Known rows, with every way that one mark hangs from another:
Z380[Z688[Z776[Z388[Z605 Z746]]]]: [-0.81,-0.88,-2.65,2.22,-0.99,-1.88,-0.34,-2.03,-2.52,-0.18,6.19,2.32,0.65,-4.73,0.58,-2.30,-0.45]
Z388[Z605[Z241 Z549]]: [-1.08,3.51,2.18,-0.89,2.93,2.90,0.71,3.12,2.02,-0.08,-3.69,-2.98,-0.69,-0.01,0.06,-0.03,2.80]
Z746[Z388[Z605[Z241 Z549] Z776[Z688]]]: [-0.86,2.17,4.31,-3.92,0.67,1.12,2.30,2.50,2.27,0.77,-2.14,4.56,0.82,1.97,-1.23,1.51,1.82]
Z388[Z605 Z746 Z776]: [-2.87,-1.78,-1.01,3.96,0.21,2.35,-1.22,-3.97,0.36,-0.64,-3.37,3.47,-1.05,-2.76,1.93,1.34,0.56]
Z776[Z388[Z605[Z241 Z549] Z746] Z688]: [0.20,1.51,2.75,-5.45,0.15,-1.66,-0.21,1.16,-1.30,0.56,-2.96,-1.57,1.17,1.65,4.26,-3.87,-0.96]
Z688[Z776]: [1.05,-1.94,-2.20,4.13,2.03,6.72,2.48,2.23,-0.99,0.41,3.00,-1.34,-0.96,0.27,-3.18,0.36,2.50]
Z380[Z688[Z776[Z388[Z605[Z241] Z746]]]]: [-0.60,2.78,-0.57,0.33,-0.81,-3.25,-2.05,-1.78,-1.45,-1.35,6.52,0.41,0.02,-6.48,0.24,-1.64,0.22]
Z688[Z380 Z776[Z388]]: [2.86,-4.51,-3.08,3.21,-1.24,0.68,2.15,1.46,-1.40,0.15,5.04,-2.52,-0.05,2.01,-5.95,1.78,-1.67]
Z549[Z605[Z388]]: [1.91,-2.21,-5.02,3.01,0.48,1.11,1.03,4.94,-2.79,-0.58,1.13,-5.61,-3.04,2.79,1.58,-3.70,-0.50]
Z776[Z388[Z605[Z549]]]: [-0.97,-2.78,0.48,-0.65,0.34,0.63,2.50,3.15,-1.23,-0.36,-3.89,-2.74,-1.33,3.32,0.92,-2.23,-1.48]
Z388[Z605[Z241 Z549] Z746 Z776]: [-2.62,3.48,3.14,-1.27,1.03,0.79,-0.58,-2.64,1.46,-2.08,-3.48,2.24,-0.04,-2.62,2.07,2.13,1.76]
Z380[Z688]: [1.91,-0.23,-4.50,5.44,2.92,4.19,0.91,3.75,1.32,1.60,-0.06,-4.12,-0.20,1.74,-0.04,-4.59,2.08]
Z388[Z605[Z549] Z746 Z776[Z688[Z380]]]: [0.28,-0.44,0.28,-2.38,1.12,-0.24,1.49,-3.32,1.49,4.46,-1.35,6.18,4.11,0.77,0.84,2.46,0.51]
Z605[Z241 Z388 Z549]: [1.47,1.98,1.21,-0.82,0.49,0.22,1.05,5.60,0.22,-2.89,-1.63,-8.10,-1.45,5.70,-0.15,-3.01,0.07]
Z605[Z241 Z388[Z746 Z776[Z688[Z380]]]]: [2.87,0.38,-0.57,-0.69,-2.07,-4.22,-2.62,-1.43,0.93,0.25,1.52,-1.74,1.19,2.63,-0.14,0.23,-1.90]
Z746[Z388[Z605[Z241 Z549] Z776]]: [-2.23,2.40,3.60,-0.18,-0.03,0.95,1.21,1.60,2.65,-3.19,-2.37,3.29,-0.53,0.32,-2.70,3.25,1.72]
Z746[Z388[Z605 Z776]]: [-2.34,-2.72,-0.48,4.95,-0.92,2.42,0.45,0.22,1.61,-1.82,-2.26,4.48,-1.55,0.07,-2.48,2.62,0.51]
Z776[Z388[Z605[Z241] Z746] Z688[Z380]]: [1.69,0.21,-0.71,-1.40,-1.46,-3.90,-3.28,-1.07,0.19,1.79,-0.02,-1.68,1.58,0.06,0.86,-1.11,-2.07]
Z688[Z380 Z776[Z388[Z605[Z241] Z746]]]: [0.17,0.83,-0.55,0.99,-2.42,-3.64,-2.58,-3.15,-0.66,-1.66,5.58,0.34,0.75,-4.64,-3.16,3.41,-1.10]
Z388[Z605 Z746 Z776[Z688]]: [-1.43,-1.92,-0.30,0.35,0.88,2.50,-0.79,-3.06,-0.07,3.23,-2.98,4.55,0.49,-1.52,3.31,-0.49,0.56]

Rows:
[0.91,-3.48,-2.06,3.12,-1.62,1.97,0.70,-0.52,-3.80,-2.85,3.35,-1.18,-0.37,0.49,-0.11,-1.72,-1.49] -> Z688[Z776[Z388[Z746]]]
[-0.98,2.06,4.10,-5.67,2.91,2.17,1.83,1.57,2.05,3.38,-3.70,1.61,-0.13,0.27,0.73,0.53,2.21] -> Z388[Z605[Z241 Z549] Z776[Z688]]
[1.94,-2.53,-3.25,2.62,0.24,1.01,2.55,3.15,-2.01,0.47,6.02,-2.61,-0.77,0.26,-2.27,-3.40,-0.16] -> Z380[Z688[Z776[Z388]]]
[0.28,1.82,0.27,-0.69,0.27,-1.22,-2.80,-4.02,2.66,3.14,-0.50,3.25,1.76,-3.01,-0.34,3.22,0.71] -> Z388[Z605[Z241] Z746 Z776[Z688[Z380]]]
[-0.78,0.81,2.20,-0.50,-0.16,1.16,-0.60,1.49,2.13,0.58,-1.48,3.63,-0.76,-0.06,-1.86,1.48,1.44] -> Z746[Z388[Z605[Z241] Z776[Z688]]]
[-1.26,3.03,3.83,-4.85,2.00,1.01,0.23,-1.77,1.13,1.77,-3.19,3.48,1.47,-1.11,3.36,0.04,1.69] -> Z388[Z605[Z241 Z549] Z746 Z776[Z688]]
[-1.34,0.49,-0.01,1.51,-1.59,-1.44,-3.42,-0.70,-0.78,-3.39,-2.67,-3.62,-1.91,-1.82,2.58,-2.23,-1.46] -> Z776[Z388[Z605[Z241] Z746]]
[1.80,1.33,-3.03,1.22,0.55,0.09,-0.84,5.38,-1.82,-2.01,1.15,-7.64,-3.64,1.01,1.04,-3.00,0.14] -> Z549[Z605[Z241 Z388]]
[-0.36,-3.21,-1.83,4.07,-2.20,-0.64,-0.94,-1.45,-1.41,-3.61,-1.54,-1.80,-1.79,2.71,2.15,-1.61,-2.37] -> Z605[Z388[Z746 Z776]]
[1.18,1.81,2.94,-4.96,-0.48,-1.97,0.39,0.88,-0.63,-0.93,-1.26,-1.54,0.64,4.33,3.19,-2.83,-0.86] -> Z605[Z241 Z388[Z746 Z776[Z688]] Z549]
[-0.24,1.99,2.25,-1.31,-1.21,-2.10,-0.21,-0.06,-0.22,-5.02,-1.71,-2.95,-0.66,2.95,1.99,-0.84,-1.02] -> Z605[Z241 Z388[Z746 Z776] Z549]
[0.13,-2.81,-2.65,2.83,-2.63,-2.35,-0.67,-3.59,-1.80,-0.40,5.26,2.35,1.33,-2.84,-2.57,2.84,-1.97] -> Z688[Z380 Z776[Z388[Z605 Z746]]]
[-1.43,-3.02,-1.01,2.18,-1.79,-0.21,-0.13,-2.29,-3.29,-1.81,3.04,1.66,-0.71,-3.18,0.35,-0.20,-1.38] -> Z688[Z776[Z388[Z605 Z746]]]
[2.12,-4.42,-2.31,-0.14,-0.55,-1.54,0.40,1.70,0.09,4.80,-0.88,-1.64,0.54,3.08,-1.46,-1.29,-2.50] -> Z776[Z388[Z605] Z688[Z380]]
[0.40,-1.89,-1.89,0.99,0.24,-0.10,-1.01,-4.32,1.45,4.52,-0.87,5.35,2.68,-1.14,0.28,2.37,-0.07] -> Z388[Z605 Z746 Z776[Z688[Z380]]]
[0.16,-1.34,-0.52,-0.59,-1.71,-2.55,1.79,-2.60,-1.90,-0.36,4.96,3.27,3.09,-0.86,-2.14,2.68,-1.55] -> Z688[Z380 Z776[Z388[Z605[Z549] Z746]]]
[-2.78,1.94,0.97,1.98,0.22,1.24,-3.20,-3.60,1.41,-2.13,-3.13,1.37,-1.55,-4.80,1.53,2.08,1.22] -> Z388[Z605[Z241] Z746 Z776]
[2.14,0.11,-0.90,-3.65,0.69,-0.75,0.34,3.87,-1.82,1.54,1.20,-3.09,-3.02,1.01,1.56,-2.30,-0.48] -> Z549[Z605[Z241 Z388[Z776[Z688]]]]
[0.71,2.18,2.63,-4.81,2.26,-0.31,1.43,0.35,3.54,4.85,-1.35,2.16,1.78,0.33,-2.46,3.70,1.61] -> Z388[Z605[Z241 Z549] Z776[Z688[Z380]]]
[-2.46,2.51,3.61,-1.97,2.13,2.21,1.40,0.70,2.42,-0.44,-4.21,0.09,-1.60,-1.19,-0.66,2.44,2.07] -> Z388[Z605[Z241 Z549] Z776]
[2.60,-2.04,-0.49,-2.15,-1.35,-3.24,1.75,-0.90,-0.17,1.72,0.62,1.01,3.32,6.51,0.97,-0.61,-2.45] -> Z605[Z388[Z746 Z776[Z688[Z380]]] Z549]
[-1.50,4.45,1.62,-0.30,1.91,1.78,-1.04,-0.30,1.17,-1.70,-3.33,-0.94,1.00,-1.18,2.69,-0.47,2.38] -> Z388[Z605[Z241 Z549] Z746]
[0.60,-0.27,-0.02,0.28,-1.31,-2.40,-0.96,0.14,0.07,-0.11,5.21,-1.53,-0.91,-3.45,-5.96,3.91,-0.77] -> Z688[Z380 Z776[Z388[Z605[Z241]]]]
